Each row comes from the steps of one walk. Every step used is in the known rows, and no mark comes twice. Write the walk behind each row, first mark first.
Known rows:
teme fepon dizu: -89	11	193	54	-188	-58	-299	271	124	-73	-24	-505	503	-317	10	-32	182	143	69	-117	-11	181
vapel teme fepon dizu: -18	-41	328	145	-387	-42	-144	116	130	7	45	-345	343	-314	-40	-185	197	213	106	-156	-184	186
vapel teme vumo dizu: -131	-174	129	162	-217	-221	-87	-74	16	-39	-79	-91	182	-207	196	-170	306	-106	-25	-224	-290	495
vapel teme vumo: -112	-261	231	189	-260	-182	-177	-4	76	82	100	-124	256	-269	201	-97	231	49	176	-202	-480	250
dizu fepon leka: 96	-90	99	340	215	4	-342	481	212	-60	76	-135	500	-96	156	237	233	497	-41	-228	-149	494
teme fepon leka: -98	-116	105	228	-119	281	-398	321	374	-10	-66	-297	400	-271	183	49	214	167	100	-153	-85	272
vapel teme: 47	-163	325	212	-112	-261	-175	193	236	82	38	-68	247	-249	196	-22	52	270	108	-138	-576	225
vapel dizu fepon leka: 191	-52	-71	171	323	58	-336	457	31	-124	183	-157	502	-37	317	315	245	307	-76	-231	-122	670
leka fepon: 40	14	262	-4	-51	81	-220	421	251	-163	-125	-419	230	-291	181	-39	64	143	142	-33	-477	173
vumo dizu vapel teme fepon: -143	1	425	241	-125	133	-37	256	165	-102	91	-94	-112	-215	-86	-244	334	-177	-64	10	-173	385
dizu vumo: -56	-84	214	159	232	-174	-408	608	301	-191	51	2	349	-75	91	164	200	120	-76	97	-435	267
leka fepon teme vumo dizu vapel: -395	-217	92	150	155	439	-361	383	182	-274	153	-84	-177	-51	139	-303	429	-207	-30	-1	114	491
teme vumo: -180	-215	85	110	-45	-186	-312	153	88	-17	28	-243	410	-278	242	68	212	-27	125	-152	-298	224
vapel teme fepon neno: 86	-106	250	213	-134	12	-274	230	107	-55	33	-416	337	-425	96	-237	118	-57	240	-67	-533	68
teme vumo dizu vapel: -320	-185	157	154	141	-83	-172	237	55	-56	106	-35	40	-170	49	-97	387	-272	-215	-81	50	515
neno fepon teme vumo: -265	-431	-16	411	-10	87	-468	97	249	-68	471	-163	311	-117	306	151	391	243	397	-230	-146	132
vumo dizu vapel: -177	-80	265	216	280	-132	-163	429	200	-56	32	6	37	-162	55	-15	229	-45	-304	-16	-63	471
vapel dizu vumo: 25	-74	51	12	308	-109	-388	578	134	-252	163	-33	360	-37	261	239	217	-78	-106	107	-392	434
teme vumo dizu fepon: -68	24	9	134	135	-171	-200	195	-169	-330	-20	-281	479	-117	118	123	428	-30	-49	-160	-99	553
neno fepon teme vumo dizu: -286	-344	-110	397	29	74	-374	18	165	-205	275	-151	240	-55	295	85	488	88	192	-257	51	349
neno fepon dizu: 23	-142	176	293	-80	-279	-205	184	162	44	299	-357	445	-237	18	178	258	494	68	-296	-72	175

Which walk is each row?
-477	-359	50	282	287	130	-421	279	172	-117	228	153	-19	-26	212	-146	416	-155	-154	-52	196	513 => fepon teme vumo dizu vapel
-110	-303	81	465	130	23	-448	296	394	-65	388	-124	307	-83	275	239	212	448	329	-156	-256	78 => neno fepon teme
-109	-248	-151	94	337	100	-516	303	-121	-289	405	-161	490	36	436	252	358	28	206	-134	-97	495 => vapel dizu fepon teme vumo
24	-125	14	370	-108	37	-156	78	-37	-89	48	-17	276	-43	83	-60	526	187	-129	-356	-29	791 => vapel teme vumo dizu fepon leka
-44	-15	331	137	-266	18	-277	378	153	-166	152	-170	300	-155	-190	-162	362	166	-24	57	-197	278 => vapel teme fepon dizu vumo
-41	-94	311	280	56	117	-156	316	69	-111	110	-231	-21	-310	-88	-392	295	-289	-109	18	-169	340 => vumo dizu vapel teme fepon neno
-92	-122	402	289	110	-161	-35	274	201	0	114	155	-139	-156	1	-189	241	41	-263	-50	-248	510 => vumo dizu vapel teme
-12	-248	460	451	-143	-149	-32	226	183	192	610	-50	-12	-220	-229	-56	344	472	-15	-228	-99	271 => neno fepon dizu vapel teme
-60	-101	-108	278	130	52	-283	217	-26	-182	-33	-152	460	-61	138	95	498	123	-180	-308	133	760 => teme vumo dizu fepon leka
81	23	-19	331	262	-29	-271	414	99	-184	-93	-104	433	-29	153	171	336	354	-267	-243	28	747 => vumo dizu fepon leka
-32	-195	407	269	1	138	-224	391	154	16	276	-258	43	-379	-95	-328	184	-146	107	33	-373	128 => dizu vapel teme fepon neno
141	-79	151	52	119	46	-340	480	149	-185	-113	-540	315	-397	194	-187	38	16	121	-48	-505	144 => leka fepon neno
-73	-227	459	266	-14	-240	-105	329	159	209	323	52	18	-209	-125	-197	189	326	-214	-130	-102	366 => fepon dizu vapel teme
195	-67	114	239	394	-234	-378	532	-50	-198	77	-394	619	-255	121	122	130	208	30	-91	-400	270 => dizu fepon neno
3	-29	145	223	-78	-194	-63	42	-176	-230	48	-152	305	-105	60	-37	426	22	-4	-214	-269	591 => vapel teme vumo dizu fepon
14	-122	-57	141	478	36	-494	487	32	-325	355	-94	475	41	432	321	203	242	102	-72	-197	454 => vapel dizu fepon teme
-87	-202	338	362	67	-167	-165	352	195	136	551	-196	149	-200	-174	98	318	378	-52	-193	80	219 => neno fepon dizu vapel
-61	-83	180	112	138	-258	-419	582	207	-115	77	-70	434	-88	-38	73	256	273	-239	22	-90	373 => fepon dizu vumo
-273	-166	-79	68	-5	308	-393	194	139	-363	-108	-260	114	-102	328	-236	369	-114	101	-109	-43	441 => leka fepon teme vumo dizu
-392	-399	42	488	181	179	-344	193	207	-140	547	19	-68	-16	98	-6	551	-4	68	-147	198	408 => neno fepon teme vumo dizu vapel
